Each row comes from the steps of one walk. Every step used is in the known rows, and no mark comes twice. Write the walk behind each row, first mark first.
Known rows
S, E, D, P, L, J: |  12 | -34 | -11 | -38 | -26 |   3 |  14 |  22 |  68 |  19 | -11 |  -6 | -23 |  33 |  57 |  12 | -19 | -21 |  -5 |
E, D, P, L, J, S: |  30 |  -5 |  49 | -28 |   2 |  19 |  37 | -17 |   4 | -22 |   7 | -46 | -15 |  22 |  41 |   4 |   2 |   6 | -19 |
P, D, J, S, Z, L, E: | -44 |   1 |  21 |  73 |  16 | -11 |   4 | -13 | -66 | -34 |  14 |  55 |  32 | -17 | -26 |  -7 |  10 |  10 | -15 |
J, S: | -19 |  20 |  16 |  -2 |  27 | -13 |  28 | -17 |  -8 |   0 |  -9 | -37 |  -4 |  -9 | -40 |  -8 |   7 |  30 |   4 |
J, L, E, D: |  36 |  -4 | -33 |  -3 |  15 |   5 | -26 |  -3 | -24 |   6 |   7 |  25 |  -5 | -15 |  -6 | -26 |   7 | -11 |   4 |
S, E, D, P: | -19 |   0 | -15 | -27 |  -4 | -16 |  -8 |  36 |  49 |  25 | -24 |   1 | -10 |  41 |  31 | -18 | -18 | -10 |  31 |
Z, L, J, S: |  16 |  21 | -36 | -26 |  12 |  10 |  24 |  -2 |  28 | -20 |  13 | -52 |   9 | -35 |  15 |  38 |  36 |  24 |  -9 |
E, D, P, L: |  15 |  -2 |  31 | -37 |   8 |  25 |  33 |   4 |  21 |   5 | -13 |  -2 | -35 |  39 |  33 | -14 | -26 |  -3 |  -5 |
D, J: | -11 |   9 |   9 |  -3 |  25 | -21 |  52 |  31 |  30 |   0 | -20 |  18 | -41 |   8 | -18 |  16 | -16 |  11 |  -5 |
S, Z, L, E, D, J: |  17 |  11 |  -6 |  28 |  -9 |  15 | -36 |   7 | -19 |  -9 |   6 |  60 |  21 | -16 |   7 |   3 |   0 | -16 |  -6 |
L, E, D, P: |  19 |  21 |  13 | -15 |  -4 |   1 |  -8 |  26 |  -6 |  10 | -20 |  20 |  -3 |  33 |  19 | -26 |   8 |  10 |  23 |
Z, L, J: |  25 |  11 | -74 | -47 |   8 |  20 |  28 |  24 |  68 |  -3 |   7 | -21 | -10 | -31 |  33 |  47 |  30 |  16 |  -8 |
S, Z, L: | -14 |  16 | -59 |  -4 |  32 |  32 |  -6 |  -9 |  29 |   0 |   3 |  19 |  17 | -43 |  -3 |  13 | -12 |  15 |  -9 |
P, L, J, S, E: | -18 | -33 |  -3 |  -5 | -18 | -20 |  23 | -21 |  32 |  17 |  -9 | -35 |  -5 |  -8 | -13 |  18 |  -7 |   0 | -16 |
E, D, Z, L, J, S: |  11 |  -2 | -17 | -11 | -25 |  26 | -16 | -12 | -24 | -27 |  45 | -73 |  22 | -19 |  13 |  36 |  36 |   1 |  -2 |
P, D, E: | -56 | -26 |   6 |  -7 |  19 | -36 |  16 |   7 |   1 |  26 |  11 |  17 | -12 |  36 |  -2 | -35 |   3 |   0 |  32 |
Z, L, E, D, J: |  32 |  18 |  -3 |  -1 | -23 |   0 |  -9 |  30 |  -5 |  -3 |  -3 |  33 |  -6 |   8 |  17 |  10 |  22 | -17 |   8 |
Z, L, J, S, E, D, P: |   8 |  11 | -31 | -33 | -16 |  -2 | -14 |  25 |  49 | -13 |   6 | -42 |  22 |   9 |  68 |  19 |  18 |  -8 |  17 |
Z, L: |   1 |  23 | -54 | -35 |  20 |  17 |  22 |  17 |  44 |   8 |  -7 |  -6 |  -8 | -19 |   7 |  21 |  10 |  15 |   5 |
L, E, D, J, S: |  11 |  15 |  70 |  32 | -14 | -30 |  -4 |  -7 | -59 | -11 |  -8 |   3 |   0 |  20 | -29 | -18 |  19 |  -3 |   6 |

Which walk is each row?
|  -4 |   8 |  63 |  62 |   1 | -17 | -31 | -30 | -71 | -18 |   3 |  27 |  25 |  -6 | -39 | -27 |  -3 |   0 |  -6 | | L, E, D, J, S, Z
|  20 | -11 | -53 | -31 | -28 |  35 | -14 |  16 |  14 |  -9 |  39 | -43 |   2 | -16 |  29 |  44 |  29 |  -7 |  -2 | | E, D, Z, L, J
| -22 | -11 |  43 |  -6 | -11 |  -9 |   3 | -13 |   5 |  12 | -19 | -23 |  -3 |  42 |  15 | -24 | -33 | -15 |   9 | | J, S, E, D, P, L
|  18 |   7 |   3 |  -6 | -21 |  -5 | -21 |  -1 | -19 |  26 |  -8 |  10 |  -2 |  11 | -16 | -23 |  30 |   1 |  19 | | L, E, D
|   7 |   6 |  16 |  -7 |   5 |   8 |  33 |  14 |   6 |  15 | -35 |  39 | -21 |  21 |  -3 | -12 | -29 |  17 |  -5 | | D, P, L, E
| -23 |  25 | -22 |  14 |  39 |  22 |  -8 | -34 | -10 | -16 |  10 | -11 |  37 | -46 | -21 |   3 |  -6 |  23 |  -8 | | J, S, Z, L
|  33 |  20 | -32 | -19 | -25 |  17 | -32 |   8 |  -5 |  15 |   0 |  10 |  13 |  -4 |  14 |  -3 |  38 |  -6 |  18 | | Z, L, E, D
|  15 |   0 | -21 |  24 |  37 | -20 |  22 |  28 |  -8 | -13 | -13 |  63 | -29 | -16 | -26 |   0 | -26 |  -1 | -13 | | D, J, L, E
|   9 | -19 | -29 |  19 |  -2 |  11 | -42 |  -4 | -61 |  -1 |  23 |  17 |   4 | -15 | -30 | -15 | -11 | -12 |   5 | | J, L, E, D, Z
| -10 |   2 | -59 | -19 | -10 | -14 |   0 |   9 |  52 |   2 |   3 | -39 |  20 | -29 |  15 |  36 |  23 |   4 |   7 | | Z, L, J, S, E
| -54 | -20 |  12 |  24 | -32 | -22 | -40 | -18 | -40 |  17 |  12 | -48 |  19 |  13 | -44 | -11 |  -7 | -13 |  24 | | J, S, E, D, Z
|  -5 | -26 | -30 |   2 |  18 | -29 |  -5 |  28 |  30 |   1 |   0 |  31 | -31 |   8 |   8 |  -2 | -36 | -41 |   1 | | S, E, D, J, L
|  -1 | -12 |  88 |  61 | -11 |   0 | -15 | -51 | -77 | -13 |   4 |  33 |  13 |   0 | -38 | -24 | -24 | -13 | -27 | | P, L, E, D, J, S, Z
| -35 |  12 |  11 |  30 |  42 |   2 |   1 | -42 | -23 |  -6 |  -1 | -14 |  22 | -31 | -51 | -14 | -15 |  33 |  -9 | | J, S, Z
| -10 |  -1 |  -6 |  16 |  31 |   4 |   7 | -34 |   0 | -16 |  13 | -26 |  21 | -45 | -25 |  11 |   6 |  32 | -21 | | L, J, S, Z
| -19 | -15 |   4 |   0 | -17 | -35 |  -1 |  32 |  39 |  21 | -16 |  17 | -25 |  31 |   2 |   1 | -13 | -30 |  15 | | S, E, D, J
|  38 | -15 |  12 | -47 |  -3 |  27 |  39 |  12 |  44 |  -3 |   0 | -17 | -34 |  26 |  60 |  13 |  -4 |  -1 | -18 | | E, D, P, L, J
| -47 | -31 | -24 |   6 | -35 | -13 | -36 |  10 |   1 |  34 |   5 | -16 |   0 |  18 | -25 |  -3 | -13 | -20 |  25 | | S, E, D, Z
|  18 |   6 |  30 |  11 | -18 | -21 |   1 |  23 | -19 |   6 | -13 |  34 | -20 |  22 | -12 | -10 |  13 | -10 |   8 | | L, E, D, J
| -12 |  27 |  11 |  55 |  17 |  -2 | -13 | -11 | -41 | -25 |  -2 |  42 |  37 | -36 | -31 |   6 | -10 |  12 | -12 | | D, J, S, Z, L, E
|   4 |   7 |  -3 | -11 |  15 | -11 |  34 | -12 |  14 | -11 |   4 | -52 |  -5 | -21 | -15 |  18 |  27 |  31 |  -8 | | L, J, S
|  13 | -14 |  44 |   3 |  14 |  33 |  10 | -38 |  -7 | -27 |  17 | -23 |  11 |  -2 |  31 |  -3 | -20 |   8 | -32 | | E, D, P, L, J, S, Z
|  26 | -16 |  54 |  13 | -30 |  -5 |  15 |   1 | -24 |  11 | -15 |  40 | -31 |  29 | -11 |  -9 |  -7 | -23 | -13 | | P, L, E, D, J
|   8 |  22 |   1 |  29 |  -7 |  22 | -60 | -42 | -56 |  -8 |  16 |   3 |  58 | -33 | -13 | -20 |  23 |   3 |   4 | | J, S, Z, L, E, D
| -14 | -20 |   7 | -27 | -14 |   1 |   6 |  15 |  45 |  29 | -23 |   8 | -23 |  45 |  33 | -17 | -39 | -22 |   7 | | S, E, D, P, L
